Each row was made from one walk, in order. Every step used is in the known rows, and no mark comes twice. Write each row's walk.
(in the rows, 128 means zero)
Known rows
y s u: [127  86 169 157  98 144 131 183  63 155 120  75 143 101 134 139  87  75]
u z q t y s: [175  73 164 156  88 126 144 130 127 114 119  75  78  88 120  74 101 141]
q t u: [100 121 175 148 149  75 131 134 132 166 132 100 118 132 125  99 100 173]
t u z: [105 116 181 182 132 107 141 140 128 135 134 122 114 113 131  93  93 135]
u z y s q: [145 106 141 157  60 143 142 113  87 112 127  97 125  88 170 100 131 123]
u s q t: [110 115 171 165 113  94 116 109 134 173 107  95 113 129 165  73 108 160]
q t u s: [ 55 131 157 172 158  71 112 135 128 178 124  97  96 133 135  87  75 155]
z q t u s: [ 71 122 157 159 148  73 119 133 140 174 125  85  80 134 112  67  92 154]
z q t: [162  96 178 129 112 103 120 111 140 146 116  74  99 135  99  75 133 164]
y s q t u: [101 118 166 152 128  85 162 140 105 158 138  88 136 104 158 101 110 173]
t q: [149  59 183 162 115 115 122 101 101 172  99 105  90 124 115 110  93 103]
y s q t: [143 103 168 147  99 110 145 119  96 147 121  73 134 103 164  98 124 163]
z u s q t: [103 112 182 169  98  90 135 103 126 176 108 108 123 134 174  91  99 164]
s y: [160  65 164 170  86 116  99 137 104 141  87 108  89 141 155 132 104 146]
s q t u: [105 116 178 151 132  72 150 130 140 166 134 109 133 126 152  88 114 183]
z u: [123  80 183 169  83 114 159 123  94 160 109 124 129 141 138 140  84 134]
y s: [127  86 149 165  95 135 150 144  56 138 117  70 119 105 135 130  90 118]
q t y s: [151  64 149 154  96 115 143 138  98 140 112  78  99 102 138 109  75 148]

Write each row's walk
[165  60 169 136  90 126 133 174 113 148 119  69 109  99 113 104  93 102] -> z q t y s u
[182  72 193 146  95 116 118 144 180 136 115 101  93 113 112  61 104 125] -> s u z q t y
[112 126 132 152  99 130 131 134  76 109 142  92 108  94 134 115 106 117] -> t u z y s
[151  71 169 146  99 124 124 175  97 155 116  81 123  99 140 120  75 102] -> q t y s u
[147  47 148 172  61 125 178 140  96 145 110 100 120  96 171 107  84 132] -> t y s q
[142 109 201 174 108 144 113 158 121 138 120 110 131 109 136 103  99  85] -> s u z
[162  90 196 158  96 143 123 152 140 129 122  94 112 113 101  78 124  88] -> s u z q
[143  46 139 171  79 129 161 149  82 140 109  89  96 100 138 124  65 120] -> t y s
[138 106 184 176 103 158 123 170  82 126 128  88 134  86 139 115  97  71] -> y s u z
[130 102 181 167 117 110 151 134 146 129 132 103  95 116  98  70 120 134] -> t u z q
[117 133 195 170 131  93 141 123 156 139 138 118 125 105 157  68 119 169] -> s q t u z
[117 144 140 138 114 115 116 124  92 108 145  83 106  94 134 103 118 142] -> q t u z y s
[116 118 141 156  80 120 154 127  92 118 143 105 127  87 167 100 123 132] -> t u z y s q
[128  71 161 169  94  89 131 116 159 170  99 112  92 123 168  69  79 160] -> u s q t y
[167 115 195 141 111 135 114 147 122 123 131  59 111  95 109  76 133 116] -> y s u z q t
[149 115 144 126  82 113 124 104  97 136 128  77 127 106 161  99 139 159] -> z y s q t
[105 128 141 129 112  84 143 125 107 144 144  90 129 106 156 100 126 169] -> z y s q t u
[169 114 203 138 116 125 101 135 155 134 126  81 111 114 105  66 136 126] -> s u z q t
